Known rows, with every way that one mark hangs from another:
zini[gobare[nabun pavas rivu] tadu]: [ -1 -10  17  -3   2  -1  12   4 -10   6 -16 -16   5 -18 -39 -38  18  20
  -4 -28  15 -41 -70  55  -9  43  -1]
nabun[rurer[zini[tadu]]]: [  2  -9   8 -14  -8  -1 -23 -10  -3   7  -7 -10  -8  28 -58 -18  26  19
   3 -10 -12 -39 -62  72 -31  18 -45]
nabun[rurer[zini[gobare]]]: [ 13   3   3 -18  18  -1  -8 -10  -4  -8  -8   5  -8  27 -45 -14   3  28
   1   2 -21 -22 -82  61 -24  29 -36]
rurer[nabun zini[tadu[nabav]]]: [ -4 -14  18 -14 -10   2 -10  -5 -21   2 -19  -5 -22  25 -62 -11  16  29
  -9 -11  -4 -37 -55  75 -24 -44 -53]
gobare[mezo nabun[zini] pavas rivu]: [  7   2   8  17 -12  -7 -15   5 -28  -4 -19 -32 -26 -20 -49 -35  21  14
   2 -21 -10 -28 -83  46 -38 106 -13]
tadu[nabav[mezo]]: [  2  -2  19  -5  -9  18   5   3 -14 -16 -19  -8 -28  30 -41  -3   4  27
   3 -13  -7 -16 -41  56  16 -15  -5]
gobare[mezo[nabav] pavas]: [-19  24  -2  18 -17   6 -21   8 -14 -10 -32 -35 -20  15 -35 -34  10   4
  12 -31 -22 -25 -62  41 -19  35  11]
zosan[rurer]: [ -5   4   2  -6   7   0 -11  -2  -3 -16 -12   2 -11  30 -37 -16  10  26
   6 -15 -11 -21 -53  56   2   9 -20]
rurer[zini[gobare]]: [ 15   2   7 -18  12  -6  10  -4  -3 -13 -10   3  -2  26 -39 -18   1  23
  -3 -11 -17 -24 -74  58  -6  13 -14]
zini[gobare rurer]: [  4   1   6  -9  18  -2  21   5  -6   0 -10  17  -2  33 -32 -28  10  26
  -3 -13  -3 -27 -68  65  11  -8  -8]
zosan[nabun rurer]: [-18  10  -6  -5  13   6 -27   0  -1  -7 -18  10 -19  33 -40 -14   7  33
   4 -16 -12 -19 -60  54  -4  -4 -43]
gobare[nabun pavas rivu]: [ -8   2  10  10   4  -5  15   7 -14 -11 -16 -28  -6 -19 -45 -38  21  16
   8 -25   6 -32 -62  45  -8  41  -2]
zosan[nabun[rurer zini[tadu]]]: [-10  -4  -5 -12  -5   5 -54 -12  -1   9 -11  -7 -19  19 -53 -12  21  21
   4  -9 -14 -35 -67  67 -35   7 -64]
gobare[nabun[rurer[zini[tadu]]] rivu]: [  2 -19  14  -6  -3  -8  -5  -1  -8  -3  -6 -17 -17   3 -68 -31  39  24
  -2 -14   4 -44 -67  68 -41  66 -37]
tadu[nabav]: [  3  -2  15  -9 -10   7   3  -5 -17 -31 -18  -9 -15  16 -35  -7   5  19
   0 -18  -8 -27 -46  57  10 -17  -6]
rurer[zini]: [  5   1   8  -9   1  -5   7  -3  -6 -15 -10 -11  -8  26 -48 -19  14  18
   4 -16 -17 -28 -60  58  -9  13 -17]
gobare[mezo[nabav] nabun pavas rivu]: [-17  13   4  26 -11  -2  -6  17 -17 -17 -32 -43 -29 -12 -46 -49  25   8
   8 -36  -7 -30 -66  37 -29  80  19]
zini[gobare rurer tadu[nabav[mezo]]]: [  9 -16  21 -14  -2  15  13   4 -18  18 -17  17 -22  41 -44 -10   8  35
 -11 -12  11 -26 -59  77  11 -34 -19]
mezo[nabav]: [-18  13  -2   1  -1   1  -3   8   7 -33 -19 -27 -12  23 -36 -31  14   7
  11 -29 -16 -28 -45  45  -4 -14  14]
zini[gobare]: [  2   4   9 -15  10   3   9  -2   0 -21 -11   4   4  21 -25 -19   0  22
  -2 -17 -12 -24 -59  53  11   8   8]
zosan[nabun]: [-19   9   1  -7   5   7 -11   2  -2 -15 -18  -2 -10  26 -37 -17  13  23
   6 -20 -14 -26 -54  52   4 -10 -17]
rurer[nabun zini[gobare tadu[nabav]]]: [  6 -13  19 -22   1   4  -5  -7 -20   1 -21   7 -17  27 -53  -9   0  35
 -16  -9  -4 -33 -69  72 -23 -38 -46]
zosan[rurer[zini]]: [  4   2   1  -8   9  -7  -9  -3  -5  -9 -10   2 -16  34 -51 -15   7  28
   3  -9 -16 -21 -67  59 -15  20 -42]
zini[gobare rurer tadu[nabav]]: [  9 -16  17 -18  -1   4  10  -3 -19   6 -15  19  -8  30 -38 -15  11  28
 -15 -17   9 -37 -63  77   8 -35 -21]
gobare[nabun pavas]: [-12   5   4   7   9   1  19   6 -10  -8 -12 -35  -7  -5 -43 -33  19  17
  11 -12  -7 -30 -48  45  -7  23 -20]

Rows:
[ -8   3  -5  -5  18  -3 -34  -1  -5  -7 -10   0 -28  23 -51 -17   8  29
   3  -3 -15 -18 -69  60 -29  -9 -62] : zosan[rurer[nabun[zini]]]
[ -1  -9   5 -16  -6   7 -38 -13 -18   7 -21   1 -28  28 -64   0  14  31
  -3  -7 -10 -35 -68  74 -32 -17 -76] : zosan[nabun[rurer[zini[tadu[nabav]]]]]
[-15 -15  16  -7  -3   3   0   4 -24  11 -19   8 -24  31 -55 -21  26  30
  -8 -13  10 -39 -50  81  -7 -65 -48] : zini[rurer[nabun] tadu[nabav]]
[  9 -14  21 -22 -11   8  -1 -10 -12 -14 -18   4  -1  19 -31  -6   1  24
 -13 -21   0 -34 -55  66   9 -21  -5] : zini[gobare tadu[nabav]]
[  4  -4   5   8 -10  -1  -5   6 -13 -20  -7 -28 -30  10 -45 -28  25  21
   0  -9 -24 -28 -59  50 -30  90 -19] : gobare[mezo nabun[zini]]
[ -5  -6  11  -6   9   5  16   3  -5   8 -12 -21   4  -2 -38 -34  14  21
  -2 -16   2 -39 -57  54 -10  18 -20] : zini[gobare[nabun pavas] tadu]
[ -1  18 -10 -10  28   2 -28 -11 -11  21 -21   2 -14  16 -50 -15  -6  31
   7   2 -21 -20 -97  57 -33   5 -68] : zosan[nabun[rurer[zini[gobare[pavas]]]]]
[  3   7 -11 -16  26  -1 -36  -7   0  -4 -13  16 -21  28 -37 -10 -11  34
  -4  -3 -16 -13 -88  55 -19   6 -55] : zosan[nabun[zini[gobare]] rurer]
[ 20 -20  12 -19  -3  -5  -4  -9 -20   6 -10  12 -17  24 -43 -13   7  25
 -16 -10   3 -34 -76  80 -11 -28 -42] : nabun[zini[gobare rurer tadu[nabav]]]
[-13   3   5  -9  30   0  16   9 -10   7 -14  22 -12  35 -40 -31  14  35
  -5  -6  -2 -25 -69  67  -3 -34 -29] : zini[gobare rurer[nabun]]
[  6  -4  20   3  -2   2  14  11 -17 -24 -19  -3 -15   3 -32 -34  19  28
 -11 -24  -6 -27 -74  46  -7 107  22] : zini[gobare[mezo nabun rivu]]
[ -5   3  14  21 -13   0   2  10 -26  -6 -24 -24 -19 -16 -42 -39  25  18
   3 -28  -4 -30 -68  44 -18  97   6] : gobare[mezo nabun pavas rivu]
[ 11 -16   7 -17 -18   4 -41 -18 -16  -5 -10 -12 -22  12 -52  -2  13  18
  -2  -8 -11 -35 -62  73 -30   3 -52] : nabun[rurer zini[tadu[nabav]]]
[ -3 -16   7 -13  -5   2 -44  -9 -20   2 -17   2 -35  21 -56  -5   8  32
  -8  -6  -3 -28 -62  73 -31 -36 -76] : zosan[rurer[nabun[zini[tadu[nabav]]]]]
[-18  10  -3  16  -1  10 -15  12  -4 -25 -18 -38 -38  21 -49 -36  31  18
   9 -12 -25 -28 -54  44 -38  78 -13] : gobare[mezo[nabav] nabun[rurer]]
[  1 -15   7  -8   1  -1   0  -2  -2   2  -1 -22 -17  19 -66 -27  36  26
   2  -1  -9 -42 -55  68 -41  46 -56] : gobare[nabun[rurer[zini[tadu]]]]
[  1   5   1  14 -10   0  -9   4 -21   1 -14 -38 -26  -6 -47 -31  18  17
   5  -9 -22 -26 -70  46 -37  80 -34] : gobare[mezo nabun[zini] pavas]
[ -7  20   6  12  -8   1 -21   8 -17 -10 -38 -15 -14  -1 -29 -38   1   8
   1 -42 -10 -23 -88  40 -15  65  33] : zini[gobare[mezo[nabav] pavas rivu]]
[  2   0   9 -12  16  -7 -17  -2 -10 -14 -16   8 -14   1 -43 -25   0  24
  -7 -16  -3 -22 -87  56 -20  14 -16] : rurer[nabun[zini[gobare[rivu]]]]
[ -2  10  15  15 -19   0 -17   1 -27   0 -31 -11 -10  -4 -34 -29  15  13
   4 -36  -7 -26 -75  48  -8  75  16] : gobare[mezo pavas rivu]
[  3  -4  21 -11  -8  24  -5  -4 -20  19 -26  -7 -11  16 -37  -5  -8  26
  -4 -18   5 -23 -61  62   5 -24 -16] : zini[gobare[pavas] tadu[nabav[mezo]]]
[ -3  15   6   3   9   1 -11   1 -27  21 -29  -1 -19  19 -46 -25   0  30
  -5  -5 -22 -19 -93  55 -35  37 -38] : rurer[nabun zini[gobare[mezo pavas]]]
[-12   9   2  16   0   8 -11   4 -20   5 -17 -29 -25   3 -45 -28  25  24
  10  -2 -20 -27 -65  48 -34  82 -35] : gobare[mezo nabun[rurer] pavas]
[-12   8  -3   6  16   5   2   1  -9   0 -10 -31 -15  -2 -49 -29  22  21
  15   1 -11 -29 -58  49 -25  31 -42] : gobare[nabun[rurer] pavas]
[  0   0   4 -10  26   7  11   1   1 -18  -4  -8 -11  12 -39 -24  15  31
   2   3 -13 -27 -62  52 -14  42 -26] : zini[gobare[nabun[rurer]]]
[  3  -2   2  11  11 -19   9   9 -22  10  -9 -19 -22 -15 -60 -44  26  16
   5 -12   8 -32 -84  60 -30  41 -39] : gobare[nabun[zini[rurer]] pavas rivu]
[ -7   8 -12  -8  12  -2 -44  -5  -3  -6 -12   5 -27  27 -47 -12   3  29
   5  -9 -18 -17 -74  55 -21   3 -61] : zosan[nabun[zini] rurer]
[ -4   6   5  -2  20   4  25   4  -7  -6 -11 -20  -1  -2 -34 -31   6  23
   4  -8  -7 -28 -64  44  -5  22 -15] : zini[gobare[nabun pavas]]
[-12  -8   5 -10   7  -3 -24  -3  -6  15 -14   3 -20  37 -63 -20  19  35
  -4 -10  -5 -31 -62  71 -34 -12 -67] : zosan[rurer[nabun zini[tadu]]]
[ 12   2  -3 -17  17  -1 -26 -12  -2 -10  -5  -1 -10  16 -38 -12   0  21
   2   2 -21 -20 -81  59 -26  31 -35] : nabun[rurer zini[gobare]]
